In the rows, 128 means zero.
Known rows, with every step that occurs
fanar > losa > vezos > fogub: [ 83 198 100 155  97 111  85  99 123  97 152 163 174 151 124  99 139  85
 137 134 126 151 163  94 145 137 121 140 108 154 104  82 143 110 146  64
 103 143  89  98 120  83 156 139]
vezos > losa > fanar > sidu > nufu > fogub: [ 73 137 106 131 107 182 119 139 156 114 136 155 148 191  69 163 146  95
 232 146 141 139 177 154 144 111 172 125 128 176 113 134 135 190 125 101
 129 132 120 160  91  83 115 125]
vezos > sidu > nufu > losa > fanar: [105 132 131 145  95 157 115 115 126 136 117 128 130 151 124 132 154  96
 194 158 170 129 130 182 168 139 146 140 145 193 137 103 156 180 126  86
 122 140 101 106  84  56 144 133]
fogub > vezos > losa: [ 82 191 110 156 126 112 146 117 145 132 192 176 179 158 132 138 119  83
 160 111 108 129 205 106 147 144  73 140 111 178  76  91 146 191  99  95
  74 139 113 100  86  86 180 137]
fanar > nufu: [ 71 133 103 166 106 125 116 139 143 122 162 140 149 185  79 146 156  60
 172 112 158 144 175 149 120 148 115 134  90 171  81 102 151 113 117 113
  82 140 155 107  90  75 149 158]
nufu > losa > vezos: [ 97 171 138 161 115 126 119 142 128 132 123 122 196 152 107  88 151 109
 151 152 140 131 164 127 183 141 100 144 125 151 100  72 116 130 128  72
 130 153  90  75  86  71 172 156]
nufu > fogub: [ 66 140 121 147 117 160 130 124 157 123 136 185 157 194  67 140 149  82
 188 145 149 152 175 149 166 141 153 153 122 179  89 119 110 161 123  96
 116 141 135 115 114 112 138 138]
sidu > fanar > nufu > losa: [101 144 121 163 115 139 111 125 153 115 149 115 135 176  89 117 175  97
 170 144 161 132 180 160 174 121 137 156 113 170  89  97 131 117 126 124
 111 146 120 105  77  72 147 151]
fogub > fanar: [ 78 117 144 157 109 139 126  94 142 172 141 160 147 194 135 158 142  74
 165 125 140 117 122 137 156 160  93 135 136 202  85  99 118 136  93 114
  71 129 148 107  76 124 123 166]
nufu > losa > vezos > fanar: [115 178 138 166  94 125 125 127 110 139 150 140 160 160 102 115 147 119
 162 131 119 117 162 154 160 129 106 137 133 158 137  70 119 126 137  90
 129 122 108  73  85  44 165 155]
fogub > fanar > losa > vezos > sidu > nufu: [ 94 135 139 177  96 114  96 114 128 117 133 149 163 155 127 133 158  71
 154 129 201 113 143 110 123 137  88  97 120 152 122 116 165 123 131  56
 121 125  61 126  72  77 134 140]
vezos > fogub > fanar > nufu: [ 76 126 108 169 102 121  97  92 143 131 163 155 147 198 111 163 149  63
 171 111 133 148 146 130 120 159 115 145  93 180  68  97 142  92 118 131
  64 140 165 118  98  78 129 167]
fogub > vezos > nufu: [124 176 108 161 114 101 120  89 121 138 152 162 181 174 127 195 126  73
 163  98 170 152 160 113 128 181 103 143  98 142  76  85 159 170 128  99
  85 145 126 108 116 105 175 138]
fanar > fogub: [ 78 124 118 156  98 155 101 143 128 129 150 159 136 175  76 108 133  81
 151 116 138 177 178 160 108 121 117 143 126 189 109  96 145 111 138 103
  87 148 142 103 116 120 149 138]
nufu > sidu > fanar > fogub > vezos > losa: [ 94 162 113 163 127 132 123 127 152 112 176 172 122 142 108 117 129 100
 147 110 114 139 206 129 122 128  94 134 127 173  88  91 144 173 132 124
  78 150 106  98  99 102 176 123]
sidu > nufu: [ 66 144 110 156  95 140 109 138 143 152 147 152 176 177  88 159 158  66
 171 133 187 147 163 138 147 143 136  86 110 191  98 115 152 149 120  75
 118 128 116 138  77 104 149 145]
fogub > vezos: [ 75 162 111 163 122 121 131 125 125 144 173 176 170 165 102 173 121  78
 152 107 138 127 176 118 145 177 105 138 105 168  78  83 145 164 124  85
  74 142 123  96  96  96 167 131]
sidu > nufu > vezos > fanar: [ 89 141 112 173  74 127 117 119 118 140 160 174 133 181  83 163 152 100
 171  91 163 125 178 148 137 144 121 102 126 186 134  82 148 174 115  71
 125 113 129  99  82  56 154 153]
vezos > sidu > fanar: [111 144 125 149 107 137 128  94 149 118 141 165  80 152 115 115 169  73
 138 155 180 128 168 149 155 150 139 139 141 202 121 124 154 136 133 113
  91 134  84 106 103 132 139 135]
sidu > nufu > fanar > fogub > vezos: [ 81 135 107 175 134 126  93 145 141 133 159 165 136 160  98 174 130  94
 155 115 150 155 179 145 104 170 101 135 120 153 103  94 160 133 138  87
  94 126 105 122  95 100 157 131]
nufu > fanar: [ 75 142 121 159 137 131 117 112 170 156 135 151 107 161 135 159 170  87
 172 155 152 144 148 173 159 177 106 148 141 190 104 112 141 150  90 106
 107 106 111 107  93 112 144 166]
losa > fanar > fogub: [ 84 115 109 136  93 173 101 140 123 132 133 146 103 171  87 111 129  87
 167 126 132 162 145 185 102 131 126 146 151 196 135  94 147 127 140 108
  83 150 154  99 113 105 139 134]
fanar > sidu > nufu > losa: [ 81 138 138 162 104 164 100 140 127 141 147 115 187 178  92 143 159 109
 203 143 159 140 180 152 179 106 155 132 109 175  96 102 142 157 127  95
 138 135  93 131  76  67 135 128]
fogub > fanar > nufu > losa: [ 91 117 143 174 112 133 110 116 141 139 148 119 167 186 114 133 161  91
 183 128 151 130 152 156 165 127 103 164 107 167  74  90 123 119 113 125
 101 143 138 100  74  59 140 160]
losa > vezos > fanar > sidu: [ 93 147 128 160  91 157 115 140  99 136 161 136 140 178  85 150 135 114
 190 112 103 110 175 147 123 127 137 134 123 163 133  85 147 127 136 116
 102 121 118 106  96  56 128 135]
nufu > losa > vezos > fogub: [ 91 196 115 158 105 113  92 102 121 111 140 152 191 153 114  98 135 104
 148 157 118 169 174 109 173 147 136 154 108 167  90  74 126 119 148  78
 117 155  95  89 122  71 169 145]
vezos > sidu > nufu: [ 82 134 122 170  91 126 113 122 134 133 150 164 156 159 107 150 160  60
 165 136 202 150 165 137 132 149 128  99 111 190 110 127 173 154 126  76
 119 130  82 128  92  85 148 131]
sidu > fanar > vezos > nufu: [121 165 111 143  97 127  98  85 160 105 139 115 119 190 113 145 172  80
 140 123 189 160 143 130 135 170 101 128 128 160 102  98 156 133 155  99
  99 147 127 115 122 147 156 144]
fanar > vezos: [ 54 140 123 147  97 142 103 132 158 112 162 129 142 188  94 117 158  80
 138 122 158 150 151 136 150 166  88 128 125 180  94  91 146 127 144  75
  93 143 139  94 111 122 154 140]
nufu > sidu > fanar > losa > vezos > fogub: [ 91 185 107 159 102 122  80  92 137  89 138 164 126 134 111  94 157  97
 135 146 140 138 156 105 154 139 139 124 118 157 106  84 142 117 164  88
 110 146  78  92 125  90 152 129]
vezos > nufu > fanar: [114 159 117 162 131 114 111  87 161 150 126 143 116 166 154 183 173  83
 178 139 171 162 141 163 145 184 100 152 130 168  99 109 158 159  96 116
 109 109 110 115 108 118 154 170]
vezos > fanar > fogub: [ 96 128 118 162  83 152 103 139 111 135 171 165 120 177  74 120 133  92
 152 101 118 164 182 179  94 110 122 141 132 189 139  92 147 101 149 116
  96 123 152  95 112  90 144 139]
nufu > losa: [ 88 152 139 163 111 141 124 120 134 144 147 135 175 169 109 112 155 102
 173 145 149 148 169 156 196 123 123 163 118 182  89  91 123 158 112  96
 121 147 111  85  86  80 161 142]
nufu > sidu > fanar: [ 90 124 127 154 115 156 124 109 166 136 128 157  69 145  85 128 176  88
 151 149 172 121 153 166 170 153 150 113 144 201  98 105 134 158 137 133
  96 139 107  92 101 129 143 138]
sidu > nufu > fanar > fogub > vezos > losa: [ 82 171 102 168 132 117 114 136 155 126 178 166 156 153 129 142 128  94
 165 116 119 152 208 128 112 137  74 131 123 166  97 100 157 166 112  96
  96 126  99 129  83  91 174 137]

Rows
[ 92 160 112 169 103 135 101 124 123 105 183 175 149 170  95 170 141  96
 173  91 154  97 168 133 125 104 123 125 114 131 135 103 151 148 143  65
 123  98 101 121  85  60 136 117] | sidu > nufu > fogub > vezos > fanar > losa
[ 82 149 135 163 104 143 109 134 138 146 139 133 194 170 102 130 163  97
 179 149 176 148 169 150 190 119 135 125 115 179  95 101 135 159 116  77
 138 134  97 117  71  75 155 141] | sidu > nufu > losa
[110 135 132 171 109 130 114 113 146 103 150 123 125 161 100 107 180  95
 165 147 175 135 182 163 164 121 132 165 112 166 100 106 144 118 136 123
 114 146  98 100  87  61 149 141] | vezos > sidu > fanar > nufu > losa
[ 82 143 111 164  92 151 103 138 111 143 174 152 159 181  76 201 132  97
 194 102 149 117 183 141 118 131 157  97 103 171 119 104 167 153 138  95
 108 113 113 151  77  59 129 121] | fogub > vezos > fanar > sidu > nufu
[132 158 121 139 110 145 123  94 116 139 124 122 141 163 138 160 133 104
 192 133 150 132 126 165 164 159 127 165 135 164 113  74 148 193 123 103
 100 149 127  94 103  71 162 137] | fogub > vezos > nufu > losa > fanar
[ 77 142 110 169 104 110 134 107 154 112 170 153 151 186 127 123 146  86
 173  90 131 127 196 109 138 141  54 142 117 179  77  83 138 179  75 102
  79 144 141  93  73  74 161 169] | fogub > fanar > nufu > vezos > losa
[ 85 131 125 174 128 117 106 113 164 145 136 153 107 147 139 169 181  74
 177 155 196 148 153 169 141 176 114 124 131 184 121 133 172 156 102  90
 125  98  71 130  89  92 139 152] | vezos > sidu > nufu > fanar
[ 78 108 160 170  97 129 112  90 142 109 157 152 117 177 134 121 159  75
 135 119 170 139 131 137 134 177  69 147 131 184 113 108 157 124 145  92
  83 141 107  90 116 103 135 135] | fogub > fanar > vezos > sidu
[ 88 137 124 158 108 171 123 127 106 130 180 171 137 190  67 193 122 114
 205 102 102 113 188 153 130 134 162 154 111 162 114  98 147 157 142 125
  96 117 127 124 109  58 121 113] | nufu > fogub > vezos > fanar > sidu
[ 91 143 119 169  80 126 129 109 114 136 166 175 125 183  90 148 147 103
 170  90 141 121 175 151 147 146 112 131 133 189 131  74 142 172 109  87
 107 118 139  71  98  60 158 154] | nufu > vezos > fanar
[ 82 146  90 143 104 134 128 131 150 116 156 128 121 175 106 135 149  68
 195 121 129 128 160 164 113 137 107 140 115 182 104  98 160 150 106 124
  72 142 164 110  80  60 151 161] | vezos > losa > fanar > nufu
[102 177 113 152 110 128 102 130 143  99 131 126 133 149 113  86 165  93
 128 142 161  95 151 110 149 123  96 124 141 138 124  89 135 107 138  66
 111 133  71  96  80 113 145 144] | sidu > fanar > losa > vezos
[ 93 121 138 175 105 131 101 100 151 117 132 141 119 156  95 150 174  89
 160 102 187 161 134 153 144 182 108 117 112 162  82  82 157 176 155 116
 109 154 129  77 139  98 170 133] | fanar > vezos > nufu > sidu
[ 73 104 143 152 109 173 113 110 123 159 151 140 140 198 116 172 134  94
 198 117 117 110 148 141 144 138 125 147 123 194  90 102 134 138 107 137
  68 132 136 126  86 105 101 139] | fogub > fanar > sidu
[137 170 129 164 104 105 101  84 123 119 121 125 175 171 152 145 152  83
 155 109 170 128 120 101 126 147  70 133 121 122 101  81 144 126 122  82
 106 136 103 105  95 106 155 159] | fogub > fanar > losa > vezos > nufu
[111 125 142 175 109 132 116 113  98 108 157 171 125 137 119 124 120  98
 153 118 153 148 173 156 120 150 111 176 128 161 130  92 169 152 154  98
  91 154  90  79 124  54 161 109] | nufu > losa > fanar > fogub > vezos > sidu
[ 92 140 122 135  99 163 114 123 131 148 119 116 141 163 117 135 151 101
 200 157 162 127 127 181 174 133 148 130 146 191 128  95 144 177 123  85
 120 141 119 111  77  69 145 142] | sidu > nufu > losa > fanar
[ 76 148 111 167 125 131  82 122 161 121 149 137 123 153 140 150 182  83
 174 134 187 119 145 151 146 123  96 126 129 154 125 122 164 144 110  67
 124  93  77 128  71 102 131 145] | sidu > nufu > fanar > losa
[ 88 155 139 164 105 123  90  83 131 145 127 148 187 176 142 136 141  95
 158 144 131 138 131 107 166 155 115 127 123 178  86  85 120 113 122  89
 106 141 107 116  88  84 135 158] | sidu > nufu > losa > vezos > fogub > fanar
[ 74 126 145 169  95 124 113 111 139  96 166 151 121 160 113 106 160  71
 128 125 179 154 159 141 132 164  89 142 122 180 117 108 171 133 150  78
  94 145 101  84 128  93 153 127] | fanar > vezos > sidu
[111 147 145 187 104 104 117 125 118  96 140 138 160 142 114  91 158  88
 151 142 168 138 176 132 142 149  95 157 108 145 112  95 152 116 138  86
 117 154  70  75 102  36 163 141] | fanar > nufu > losa > vezos > sidu
[ 82 149 108 129 114 171 130 127 119 132 164 137 127 168 119 159 115 106
 213 117  93 109 171 149 134 131 135 153 131 187 116  93 162 196 116 124
  67 140 126 121  92  67 132 122] | fogub > vezos > losa > fanar > sidu
[ 94 156 118 164  92 136 109 113 117 120 183 157 129 166 117 131 154  85
 161  97 143 105 154 151 131  92 105 139 125 165 141  97 151 138 125  85
 104  98 117  97  87  74 135 131] | vezos > fanar > losa
[ 88 114 146 168 107 147  96  93 145 110 143 168 142 179 131 141 160  80
 176 122 181 108 130 128 139 107 104 139 128 151 116 131 139 141 121  79
 116 113  90 129  84  95 102 131] | vezos > sidu > nufu > fogub > fanar > losa
[ 81 152  87 150 112 124 126 131 143 113 168 136 133 170 109 152 133  74
 190 110 128 120 166 149 109 148  99 142 109 167  96  90 162 154 111 119
  63 147 157 112  84  50 160 151] | fogub > vezos > losa > fanar > nufu
[ 99 150 140 170 103 108 128 118 116 115 138 163 148 139 118 101 146  75
 137 141 165 137 167 123 136 163  95 138 120 166 115 102 153 129 132  77
 107 147  72  77 114  75 164 140] | losa > vezos > sidu
[ 65 155  94 163  81 134  80  98 124 104 161 175 161 182  89 153 138  96
 175 114 150 170 194 105 148 153 165 124  98 188  88  89 162 170 129  72
 106 146 112 124 122  75 142 131] | fanar > sidu > nufu > vezos > fogub
[120 146 154 161 105 132 102  83 143 127 136 105 176 191 140 134 162 105
 165 123 169 156 129 139 176 149  85 165 123 154  87  79 133 143 134 101
 117 149 125  97 105  93 160 149] | fogub > fanar > vezos > nufu > losa
[ 98 135 113 159 114 137 119 130 166  75 129 163 111 177  56 121 173  81
 172 150 174 133 184 140 130 145 147 145 118 142 100 126 127 108 149 110
 120 149 106 120 111  88 128 144] | losa > vezos > sidu > fanar > nufu > fogub
[ 84 112 129 191 102 126 114 141 131 122 150 150 109 143  62 145 167  94
 172 103 149 119 157 170 123 157 121 106 104 157 103  77 145 128 146 134
 108 137 137  70  99  27 158 151] | losa > vezos > fanar > nufu > sidu
[ 60 166 104 153 110 125  75  90 167 103 163 153 120 171 125 129 158  90
 141 144 131 186 155 137 154 183 120 151 122 187  95  98 158 118 151  87
  97 133 121 105 143 108 150 146] | nufu > fanar > vezos > fogub
[ 72 175 105 155 126 139 132 133 151 113 182 176 184 172  97 164 118  98
 202 120 113 131 218 107 140 120 119 134 105 160  80 113 142 200 114  96
 104 137 103 142  88  76 151 121] | fanar > sidu > nufu > fogub > vezos > losa
[ 75 110 122 172 109 127 113 116 147 142 155 142 147 202 104 163 156  63
 173 107 151 122 143 144 120 156  93 133 103 175  75 102 138  99 106 132
  68 135 166 115  76  86 125 172] | fogub > fanar > nufu
[ 73 137 119 158  94 152  82 116 124 140 139 137 179 185 101 171 143  92
 187 131 143 130 150 111 129 144 144  96 109 174  97 106 147 122 137  94
 104 130 103 156  82  90 113 140] | losa > vezos > fogub > fanar > sidu > nufu
[ 68  93 134 187 111 134 100  96 152 129 143 165 114 162  92 157 166  76
 174 107 144 141 139 155 137 172 130 125  97 183  67  90 141 138 134 151
  78 148 149  89 112  64 140 149] | vezos > fogub > fanar > nufu > sidu
[ 73  97 144 149 114 188 117 112 135 141 142 156 140 211  93 174 141 100
 213 128 116 118 156 143 150 130 146 157 127 182  84 115 121 144 117 139
  87 130 137 137  98 107  91 135] | nufu > fogub > fanar > sidu
[ 99 117 123 140  94 175  97 141 121 131 126 128 118 167  94  97 135 108
 177 136 129 165 151 193 129 114 132 167 154 187 134  85 138 132 144 107
  98 155 139  92 109  84 143 134] | nufu > losa > fanar > fogub
[ 81 195  97 160 110 107  68 102 139  98 142 153 159 145 133 123 153  92
 150 150 145 155 155 106 142 146 120 127 115 148 112  98 155 115 140  58
 124 123  71 118 110  80 150 146] | sidu > nufu > fanar > losa > vezos > fogub
[ 62 124 116 151 108 180 107 145 151 118 135 165 165 201  47 177 154  89
 217 140 160 146 186 147 150 122 183 119 111 171  91 136 133 162 134  92
 132 133 117 156 101  93 112 124] | fanar > sidu > nufu > fogub
[ 96 151 102 173  92 113 116 145 124 119 164 142 147 178  74 142 150  82
 162 102 135 122 169 150 104 142 104 121 102 146 116  82 145  85 134 110
  97 125 147  96  86  36 155 168] | losa > vezos > fanar > nufu
